Known rows, with every step that occurs
n-p: [ -2  -1   4 -18 -13  -5   2   1   0  -2  -9  12   4  -7 -18  -4 -19   4
   2   8  -7 -10   2   9   2  -2   2  -1 -14   8   3  -9   7   2   5]
q-g-f-n-p: [ -2 -19  -9   9 -10 -18   4 -12 -25  23   9  12  -5  -1  -5   3 -24  15
   3   0 -12  -7   5  -6 -16  17 -22 -12 -10   3   3  -4   4  -1  16]
l-z-g: [  8   1  -1   6 -10   6  -9   8   1  11 -14  -3  24   8   5  -1  -6 -16
   1  11  -5   2   1   9  17 -11   4  15   8 -18  11   5 -10 -11  -5]
x-n-p-k: [ -1   5  10 -26  -2  -7  -5  11  14  -4  13   6 -18 -20   5   4   6   8
  -3  16  18  -2 -17   3   1   9   3  -7   4   4  -7   3   0  -6   1]
z-l: [ -3   9  11   6 -17  -1   3  -9 -16   1 -10 -11   4   6  -1 -10  -1 -14
   3   3  -7  -5   9   9  -8 -21   5  14  -7 -22   5   1   4   0   1]
x-n-p-k-l-z-g: [  6   4  16 -18   7 -16  -9  23  29  -1  18  -6  -3 -19  19  17  19   0
   4  14   5  -2 -19  11   3  13  15   3   4  -2   0  -2 -11 -30   3]
z-g: [  3  12  -2  -1  -8   3  -6  10  -6   9 -14   5  13  -2   3  -9   1 -13
   2   0  -9  -6   3  16   0 -17  -2  11   4 -13  10  -2   0  -9  -1]
p-k-c: [ -6  11   1  -5   4  16  -3  -4  15 -15  -2   3 -16   5   5 -11  21  -5
  -1  -8   9   1  -8   2   9  -1  -9 -11   6  10  -2   9  -9  10  -4]
n-x-p-k-l-z: [  6 -12  -5  -2  11  -2   2   7  26 -22  17 -14   5 -11  -2  15  12   4
  -5  -7  -1   1 -10 -16  13  11   5  -2 -12  28 -15   6  -8   7  -2]
z-l-k: [ -6   7  -1  11  -3  -3   9 -16 -15   6 -12 -12   7  21   6   1  11 -15
   5  -1   5   5  13   7  -1 -29   9   1  -1 -31  -1   3   6  -2  -1]
l-z-g-f: [  8 -12  -7   6 -10   9  -3   1  -2  23 -12   0  31   0  15  -4 -11 -14
   4  10  -4   1   4   9  21  -3  -9  15  11 -28  10   1  -1 -18   7]
g-z-l-k-p-x-n: [ -3  12  12   5  14   4  -6  -8 -12   0  -8  -3  -9  12  16 -11  14   4
  -3   0  18  14  -7  10   0  -1  19   8  16 -17   0   1   1  -3  -7]
z-g-f-n: [  0  -2 -17   2 -10  -5   1   5 -16  20   0  12   7  -9  15  -5  -9 -10
   9   8  -9  -9   6   1 -12  -6 -25   4   5 -17  11  -7   8 -10  10]
g-z-l-k-c: [ -3  17   7  17   9  13  -2 -22 -16   4 -22  -8  -8  30  13 -14  17  -4
   0  -8   1  13 -12  13   3 -12  14   9   1 -22   3  -1   1  11  -6]
g-z: [  1  10  -3   5 -14  16   1  -5 -10   7 -21   2   2  11 -11 -18 -16   1
  -6   4   1  13 -14   5  12  -3  11  11   4  -4   7  -4   1  11 -15]
f-n-x: [  1  -1  -6   0  -1  -5   0  -3 -18  -7  14  10 -15   3 -15   4  -8   3
   6   4  -4  -7   0 -24 -19  -6 -12  -7 -15  24  -3   8   0  23 -13]
k-l-z-g-f-n-x-p: [  8 -16 -15   8   7 -18   3   9   4   0  21  -6  12 -14  16  22  -1   1
   7   5 -19 -11  -2 -13  -3  12 -11  12 -15  15   0  -6  -1 -16  10]
f-n-x-p-k-l-z-g: [  6  -6 -10   3  13 -18  -8  17  17 -18  29  -9  -3  -8  11  21  14  -1
   4   2  -9  -3 -12 -22 -12   9  -4  -2 -11  27  -8  -1 -13   3  -4]
k-p-x: [ -4   3   1 -10  -2   6  -5   4   0 -18  -6  16   2  -5 -15 -14  -9   4
  -2  -2   4 -10  17   2   2   5  -5  -1  10  20   3   1   0  -1  -3]
f-g: [  2   2  -2  11 -20   1   9  -4 -20  -2 -19   4  -7  12 -11  -4 -21  18
  -2   1  -7  -2  11  -3   6  -1   2 -10   2   1  14  11  -1  15   6]
z-g-f: [  2  -2 -10   1  -8   5   0   4 -10  22 -14   8  19 -12  14 -13  -5 -11
   4  -3  -8  -6   6  15   5 -10 -16   9   7 -25  11  -5  10 -17  13]
g-f-n-p-k: [ -8 -17 -13 -15  -9  -6   9  -1   5   6  11  14  -7 -16   3  -1 -16   0
   7  11   2  -4   0 -12  -7  13 -22 -17  -2   4  -3 -11   8   2  10]
n-x-p-k: [  5  -5  -8  -8   6   5  -3   7  11 -19  11  -3  -3 -16  -5   1  11   7
 -11  -9   5   0  -9 -14   5   4  -5  -9  -9  25 -17   6   1  21   0]
p-n: [ -7   5   2  -4  -6  14   4   0   4  -2   5   3  -4  -3 -26   3 -12  -7
  -5  -3   3  -1  11 -13  -4  -6 -10  -5   8   5  -3   5   4   6  -7]
f-n: [ -5   6 -15  -1 -18  -9   5  -2 -18  -3   6  12 -12   6 -13   3 -16  -3
   5  16   1  -6   3 -19 -12  -9 -13  -2  -3  10   4   1   1  10 -10]
x-n-p-k-l: [ -3   7  12 -22   1 -16   2  14  22 -10  21  -1 -17 -22   7  14  13   8
   3  11  10  -6 -17   4  -5  12  10  -5  -2  11  -5  -2   0 -18   2]
k-l: [ -5   9  -5   3 -12  -7  15  -1   0  -6   1  -4   1   1 -11   6  -4  -3
   6   0 -10  -9   6   2   2 -10   6   9  -8   8   7  -4   2 -16  -3]
z-g-q: [ 11   3  -6   6  -6   7   2  16   6  17 -21   5   9   1  -1 -10  -1 -15
  -2   2 -12  -6   3  29   0 -12  -2  22  -3 -21  16  -6   7  -8  -1]
p-x-n: [ -2  12   5 -11  -4   2  -4   6 -14  -9   4  13  -5 -13  -2  -1   5   2
  -1  16  23  -6  -4  -3   2   4  -9  10  19  12  -4  20   5 -12   3]
l-k-c: [ -5  10 -12   4  11   6   7 -21 -11  -2  -8  13  -9  23   4   3  19   2
   2  -6  11  -1   4  -2  14 -15  -7 -12   3   3   0   8   2   6  -1]
l-z-g-f-n: [  6 -12 -12   7 -11  -2  -3   2  -6  20   0   5  20   1  15   3 -14 -13
   7  18  -4  -2   2  -4   6   0 -16  10   9 -21  11   1  -5 -12   2]

Rows
[  3 -15  -1  -6  -4  -5 -10   9   0  11  -2  14  24 -12  10   1 -15  -8
  11  16  -5  -7   6   0   2  16 -17   8   7  -4   4  -4  -1 -16  14] | l-z-g-f-n-p-x
[ -3  12   5  16  -2   9   4 -17 -15  12 -26 -12   5  25   5 -12   5  -9
  -1  -3   4  20  -5  10   5 -19  22  10   5 -31   3  -3   2   6 -11] | g-z-l-k
[  0  -6  11 -10  16  12  -5   2  12 -11  18   6 -12  -9 -27   0  -9  12
  -7 -20  -4  -8  16 -15 -13   7  -6 -18  -5  26  -7   2  -3  18 -11] | k-p-n-x
[ -3   0   4 -21  -7   1  -1   7  22  -7  -4   5   0 -11 -10  -7  -1  -2
   0   2   2   0  -3   6   5   4   5 -13  -2   8  -4  -9  -2   5   1] | n-p-k
[  1   2   8 -23  -9 -12  -3   7  -5   2   9  14 -13 -17  -2   5  -6  13
  -1  21  10  -9 -12   4  -3   4   1   3  -4   5   0   2   7  -7   5] | x-n-p
[ 14  -8  -5  10  -7   9  -1  12  14  18 -16  -3  23   9   1  -2  -8 -16
  -2  13  -8   2   2  21  17  -6   5  26   2 -24  14   0  -5 -11  -4] | l-z-g-q
[  2   7   6  27  -6   6   6 -15 -25   9 -31 -13  -4  32   5  -9  -7  14
  -2  -7  -3  19   3   8   5  -5  23  -4   6 -25  11   5  -2  19   0] | f-g-z-l-k
[  3  -1  -5  -7  18   8 -10   2  12 -26  12   2 -14 -11   2  -2  23  12
  -9 -15   2  -7 -13 -12   3   9 -13 -10 -13  37 -16   8  -3  25   4] | n-x-p-k-c
[ -4  -1 -16  -9  -9   5   2   5   5 -13  12   5  -3 -15 -21  12 -13   3
 -14   4   6  -7   3 -18   1   1 -18   1   2  20 -11  -1   9   9   5] | x-p-n
[-10   2   7   4  10   1   3 -12   0  -1   4  -8  -4  15  -2   5   7  -8
   0 -13   4   0  23  -1 -11 -16   6 -13   5 -19  -2  -3   3   2  -4] | z-l-k-p-n
[ -1  12  13  11 -13  12  -4  -9 -14   6 -22 -14   3  13  -1 -20  -6  -8
  -2   1  -5  12 -10  14  -2 -11  17  21  -2 -24   9  -5   2   9  -8] | g-z-l
[  5   5   1   8  -6  -7   3   8  10   3  -1 -11  21   5   5  10   1 -14
   8   5 -16  -4   3  10  11  -7  13  19   1  -7  11  -2 -10 -28  -4] | k-l-z-g
[  1  -1  15 -20   2 -15  -1  12  27  -7  22  -6  -8 -15   8  20  10   6
   3  19  11   0 -18   0   8  18  14   0   1   7  -6   3  -9 -22   0] | x-n-p-k-l-z
[  9  -8 -19   4   2  -3   4  24  42  -8   2 -14  14 -10  12  14  14 -11
  -7   5  -5  -1  -9  13  17   9   5  17  -2   0  -1 -11  -4 -17   3] | x-p-k-l-z-g-q
[ -7   2   0 -17  -9 -13  -3   7 -10 -14   5  22  -7  -7 -19   0 -16   3
   9  16   0 -12   6 -13 -18   9 -13  -3  -5  30  -3  -5   3   5   3] | f-n-p-x
[ -5  -2  16   5  23   3  -1 -12   1  -4   8  -9  -7  11  -5   6  14  -3
   0 -24   0   1  22  -7 -18 -14   8 -18  -6  -8  -9   2   2  13  -5] | z-l-k-p-n-x
[ -2   8  14 -25  10  -3 -11   6  11 -10  15  10 -31 -16  11   2  21  14
   0  10  15  -8 -22   5  -1  16  -4  -9   1  15  -8   6  -3  -1   7] | x-n-p-k-c
[  0   6   7  34   3   1  -1 -22 -28  23 -18 -19   3  34   4  -7   3   2
  -5 -17  -3  22  -6  14  -2  -8  18   3   4 -29   4   3  -5   4  -5] | q-g-z-l-k
[ -4 -16  -4   8  -7 -14   0  -8 -25  14   8  16   0  -6  -6   0 -19  14
   6  -3  -6  -9   9  -7 -15  26 -28 -10   0  15  -1   0   5  -6  21] | q-g-f-n-p-x
[ 10 -20 -15   1   8  -1 -10  11  11   5  15  -1  14 -13  23   9   4  -4
   1   6   0   2  -8 -15   6  14 -18  -2   3   0  -7   2  -7   2   6] | l-z-g-f-n-x-p-k
[  0   8  17  24  17  -4 -14 -12 -25  10  -2  -8 -11  21  14  -5  13  15
  -8 -13  12  15  -7  13 -10  10  16   2  15 -11   1   8  -7  -5  -2] | q-g-z-l-k-p-x-n
[ -4   4  12 -19  -9   0  -3   6   1 -11 -10  17  10 -12 -20 -10 -12   1
   4   5   0 -11   8   6   0   8  -4   2  -2  22  -3  -3   8  -3  12] | n-p-x
[ -2   0 -22 -11  -9   3   3   9  14 -19   3  -1   0 -13   0   0   3  -1
 -13   6  11   1  -8  -8  14  -2  -8  -4   5  13 -10  -1   2   7   3] | x-p-k
[ -7  10  -2  -1  -5   0  13   6  25 -12   5 -11  -4  -3  -2   1  13  -9
   3  -6   1   1  -2   2   6  -3   9  -7   3   6   0  -1  -5 -11  -8] | p-k-l
[ -3  -6  -2  -3  27   8   5  -8   9  -4  13   7  -9   8 -15  10   5   8
  -5 -22   6   3  18 -17   0  -4   1 -30   3  12 -10   2   1  16 -13] | l-k-p-n-x
[ -4  11  10  10   9   9  -3 -12  -8  -1 -21  -6   5  20   5 -19   7  -3
  -2 -10   7  15   3  12   2  -5  20   5  12 -15   1  -7   1   4 -10] | g-z-l-k-p-x
[ -2  -5  12 -13  -4  -6   6   8  37 -11   5  -8   8  -7  -6   9   1  -4
   6   6  -4   1  -3   4  12  12  17  -5  -7  11  -2 -10 -11 -12  -1] | n-p-k-l-z
[  2  -3  -8  -5  10  -4   4   9  19 -24  18 -10  -3 -18  -3   9  17   8
  -6 -13  -4  -5  -9 -12   1   5   1  -6 -16  34 -16   1  -1   9   1] | n-x-p-k-l
[  6  -7 -12  -6   1  -1  -2   2  -7 -14   6   3   1 -13 -12   3  -2  13
 -10  -3  -4  -8  -4 -13   1  -2  -9   3 -19  26 -11   5   7  20   4] | n-x-p
[  2   9  17  16   9   0  -5  -6 -22  -3 -17  -3 -18  18  17  -8   3  27
  -4  -4  11  14   1   6  -2  14  21  -4  19 -10   7  11  -4   9   3] | f-g-z-l-k-p-x-n
[ -2   2  19  11  25  15  -5 -12   1   3  -3 -12  -7  17  -4  -7   7   3
  -6 -24  -1  17   3  -2 -12  -4  20  -8  -1 -12  -6  -4  -2  21 -15] | g-z-l-k-p-n-x
[ -6   7  10  11  12  13  -1 -12   0   5  -9 -12  -6  21  -2  -8   0  -2
  -5 -14   3  18   4   3  -5  -7  18  -3   9 -20  -1 -10   0  11 -13] | g-z-l-k-p-n
[  7 -12  -2  11   8 -12   4   3   3   9  15  -6  11  -4  13  15   1  -5
  15   1 -19 -10   4  -9  -5   7  -6   9 -11   4   7  -1  -5 -17   3] | k-l-z-g-f-n-x
[  1 -13 -12  19 -10   0   8 -15 -26  26  -3   1   6   3  -1  -5 -17   9
  -3 -10  -6  -1   7   3   4   6 -17  -4   2 -13   5   7   5  -8  14] | q-g-f
[ -6   2  -1   6   4  -5   4 -15  -9   1  -7  -6   1  18   6  -3   7  -6
   2  -6   2  -1  18   9  -4 -22  12  -5  -2 -24   4  -4   2  -1  -3] | z-l-k-p
[  1 -11   7 -10   2  -6   3  13  36   7   1  -6  18 -18  16   2   5  -7
   9  -1 -11  -2  -1  15  12  15   7  -1  -2  -7   1 -16  -5 -27  13] | n-p-k-l-z-g-f
[  2 -21 -28  -3  -3  -9   7  -6 -17   1  19  13  -6 -18   0   6 -14  12
   1   4  -3 -11   0 -28 -10   9 -32  -5 -13  19  -8   0  14  15  12] | g-f-n-x-p
[ -1  -2  13  -3   9  17   0   0   4  -5  13   1  -7  -6 -29   5  -2   1
  -4 -16  -1  -2   8 -19 -12  -1  -9 -12  -5  17 -10  12   3  20  -9] | p-n-x
[ -3   7   5  11   5   7   0 -15  -7   8 -20  -9  -1  25   7 -15   0  -1
  -4  -8   1  15  -1  12   3 -12  24   3   2 -27   5 -11   0   8 -13] | g-z-l-k-p
